Each row comes from the steps of one walk. Every step used is in the known rows, and no mark comes twice. Write the walk behind each row, first mark first.
Known rows
ribog-zivu-rara: [ 50  36  14  22 -37  -7  42  10 -30 -27  14 -20  12  15  41   2 -12 -66
   9 -29  19]
silati-zivu: [ 37  92 -71  37 -32  -7  54  11 -30 -20  35  -6  10 -20  41 -10 -11 -56
  12 -38  17]
silati-mamilam-rara-zivu: [ 85  58   6  23 -21 -12  45   2 -21 -15  40 -15   8  -9  13 -41 -42 -59
   9 -20  12]
rara-zivu-ribog: [102  63  12  22 -30  -6  24  -8 -36 -21  62 -17  -3   6  52 -12  17 -76
   4 -29  37]
ribog-mamilam-zenez: [ 65  50   4  21 -19   0  36  14 -43 -35  19 -20  46  29  22 -25 -11 -67
   1 -32  17]
fufotot-mamilam: [ 44  85 -29  37 -18  11  49  12 -49 -11  21  -5  14   9  93  -9 -15 -88
  13 -34  21]
zenez-mamilam-rara: [ 48  56 -19  36 -26 -15  46   7 -24  26  28 -11  10  -4  44 -40 -32 -59
   4 -20  23]
zenez-mamilam-rara-zivu-ribog: [100  33  21  32 -15 -16  17 -22 -15  30  66 -24  -5   5  34 -38  -8 -58
  -4 -11  28]
zenez-zivu-ribog-mamilam: [ 64  59  25  42  -8  -8  23 -26 -23  17  58 -22  -2  13  21 -21  -5 -67
 -20 -35  24]
rara-zivu-zenez-mamilam: [ 89  53  45  24 -42 -12  52  -3 -27  30  35 -26  14  24  50  -8 -18 -64
   5 -30  30]
fufotot-mamilam-silati-zivu: [ 38  72 -72  47   1   0  36   2 -26  -2  41 -33  37  12  77  -6  -4 -55
  23 -33  18]
zivu-zenez-mamilam: [ 44  49  -7  32 -50 -14  50   3 -34  23  16 -22  11  16  68 -14 -31 -53
   3 -28  35]
fufotot-zivu: [ 42  84 -18  53 -32  -5  46  18 -47 -12  33  -2  22   9  48 -22  -9 -86
  16 -40   0]
rara-zivu-zenez: [ 89  49  33  14 -51  -7  47   8 -42 -21  17 -21  16  23  54 -12  13 -70
  17 -32  30]
mamilam-silati-zivu-rara: [ 41  30 -80  41 -25 -23  34   9 -21 -18  31 -44  25   0  49   1   5 -31
  23 -20  33]
zivu-ribog-mamilam-silati: [ 68  36  -9  32  -8 -13   9 -12 -32 -30  48 -46  22  30  39 -20   7 -61
  -9 -27  43]
zivu-zenez-mamilam-ribog: [ 45  22 -12  33 -38 -13  29  -1 -25  27  21 -22   2  11  66 -17 -20 -43
  -1 -16  12]
zenez-mamilam: [ 50  90 -18  33 -33 -11  61  13 -32  25  40 -10   8  -4  57 -11 -38 -72
  -2 -36  32]
rara-zivu-zenez-mamilam-ribog: [ 90  23  38  24 -31 -11  32  -6 -20  32  39 -26   5  20  49 -12  -6 -57
   0 -20   6]
silati-mamilam: [ 43  91 -43  30 -35 -11  58  12 -34 -20  34 -10   3 -18  45 -17 -60 -60
   1 -35  26]
mamilam-rara-zivu-ribog: [101  29   9  22 -23 -11  10 -12 -27 -19  51 -19  -1   6  38 -41  23 -63
   9 -13  29]
fufotot-zivu-zenez-mamilam-silati: [ 45  30   3  59 -30 -25  32   0 -30  42  32 -46  46  46  61 -23 -17 -50
  15 -27  16]
mamilam-rara-zivu-zenez: [ 89  13  31  14 -43 -10  32   4 -35 -19   7 -23  18  21  40 -41  20 -58
  23 -15  22]
silati-mamilam-ribog: [ 43  60 -51  30 -23  -9  36   7 -25 -19  39  -9  -5 -24  41 -19 -49 -51
  -4 -25   2]

Which walk is each row?
[ 48  41  37  16 -48  -3  41   4 -32 -26   3 -19  23  34  51 -14  -5 -62
  10 -39  20] => ribog-zivu-zenez
[ 42  11  -3  27 -18 -13  24  -6 -10 -23  31 -23  -4  -2  23  -4 -56 -40
  -5 -17  -9] => silati-mamilam-ribog-zivu-rara
[ 29  22 -48  45 -33 -21  36 -16 -11  29  17 -25  11  -1  34 -38 -30 -18
  10 -13  11] => silati-zivu-zenez-mamilam-rara
[106  58  42  23 -13  -2  22 -19 -34 -32  60 -25  -2  24  14 -14   3 -84
 -17 -33  23] => rara-zivu-ribog-mamilam
[ 54  52 -82  42 -18 -18  10 -12 -18 -17  61 -41  16  -2  55 -14  18 -33
  11 -23  41] => mamilam-silati-zivu-ribog
[ 51  44   1  28 -15  -5  37   6 -36 -32  11 -13  15  14  12 -46 -14 -72
  -2 -24   7] => ribog-mamilam-rara
[ 89   6  63  16 -25  -8  31 -10 -32 -30   7 -29  20  41   7 -42   5 -64
   3 -20   7] => ribog-mamilam-rara-zivu-zenez
[ 48  12  29  16 -38  -1  19   1 -25 -22   8 -18  15  28  49 -16   6 -53
   8 -26  -3] => mamilam-ribog-zivu-zenez
[ 34  14   4  60 -33 -20  29  -7 -26  36  16 -21  24  28  42 -50 -27 -48
  14 -15  -5] => fufotot-zivu-zenez-mamilam-rara
[ 41  16  16  22 -31  -8  22 -12 -13 -20  19 -22   7  13  33 -18 -48 -35
  -3 -26  -8] => silati-mamilam-ribog-zivu-zenez
[ 58  61   6  39  -4   7  39   3 -30  46  34 -18  49  25  76 -21  -2 -66
  18 -30  17] => fufotot-mamilam-zenez-zivu
[ 92  58  32  27 -18 -13  48   3 -18  34  46 -15  13   5  27 -36 -19 -70
   6 -22  16] => zenez-mamilam-rara-zivu
[ 62  24  22  42  -1 -12  10 -29 -15  20  47 -24  -1  15   6 -50   1 -54
 -14 -18  16] => zenez-zivu-ribog-mamilam-rara
[ 47  45  48  25 -42  -8  46  -7 -20  23  19 -24  20  35  47 -10 -36 -57
  -1 -38  21] => ribog-zivu-zenez-mamilam
[ 49   9  22  31 -16 -13  27  -5  -6  26  36 -22   2  11  34   2 -33 -53
  -7 -18  -5] => zenez-mamilam-ribog-zivu-rara
[ 67  54  37  29  -9  -3  42   4 -26  20  33 -23  49  29  10 -28  -7 -61
  -3 -35  13] => ribog-mamilam-zenez-zivu
[ 73  25  -6  26 -13  -6   5 -12 -37 -36  40 -31  28  30  29 -27  -1 -56
 -10 -21  30] => zivu-ribog-mamilam-zenez
[ 52  54  29  27 -14  -3  34  -1  -8  30  46 -10  10   8  30 -10 -33 -65
 -10 -34  -9] => zenez-mamilam-ribog-zivu
[ 79  19  17  21 -37 -17  35  -9 -22 -18  19 -28   8   8  24 -43 -35 -39
  12 -13  16] => silati-mamilam-rara-zivu-zenez
[ 46  57   4  24 -15  -2  32  -2 -10 -18  41 -10   4  -6  20 -17 -55 -55
  -6 -32 -13] => silati-mamilam-ribog-zivu
[ 33  53 -59  36 -49 -10  44   0 -32 -23  13 -19  11  -1  52 -12  -4 -36
  16 -30  21] => silati-zivu-zenez
[ 95  45  51  18  -9  -1  39   1 -31 -27  28 -18  18  22  -6 -40  -2 -82
  -1 -27   2] => ribog-mamilam-rara-zivu
[ 38  45  -4  51 -47 -10  37   8 -49 -12  11 -15  26  28  60 -25  -1 -69
  19 -32   4] => fufotot-zivu-zenez
[ 47  50  18  29   1  18  24  -3 -26  -7  31  -7  15  24  67  -7  -9 -81
   6 -33 -19] => fufotot-mamilam-ribog-zivu
[ 64  61   6  26 -28  -8  44  15 -28  31  34 -17  46  11  43 -27   6 -54
  16 -30  28] => mamilam-zenez-zivu
[ 62  68  -8  39 -27 -11  27 -15 -25  30  59 -15  -4  -3  55 -19   8 -59
  -1 -28  39] => zenez-zivu-ribog
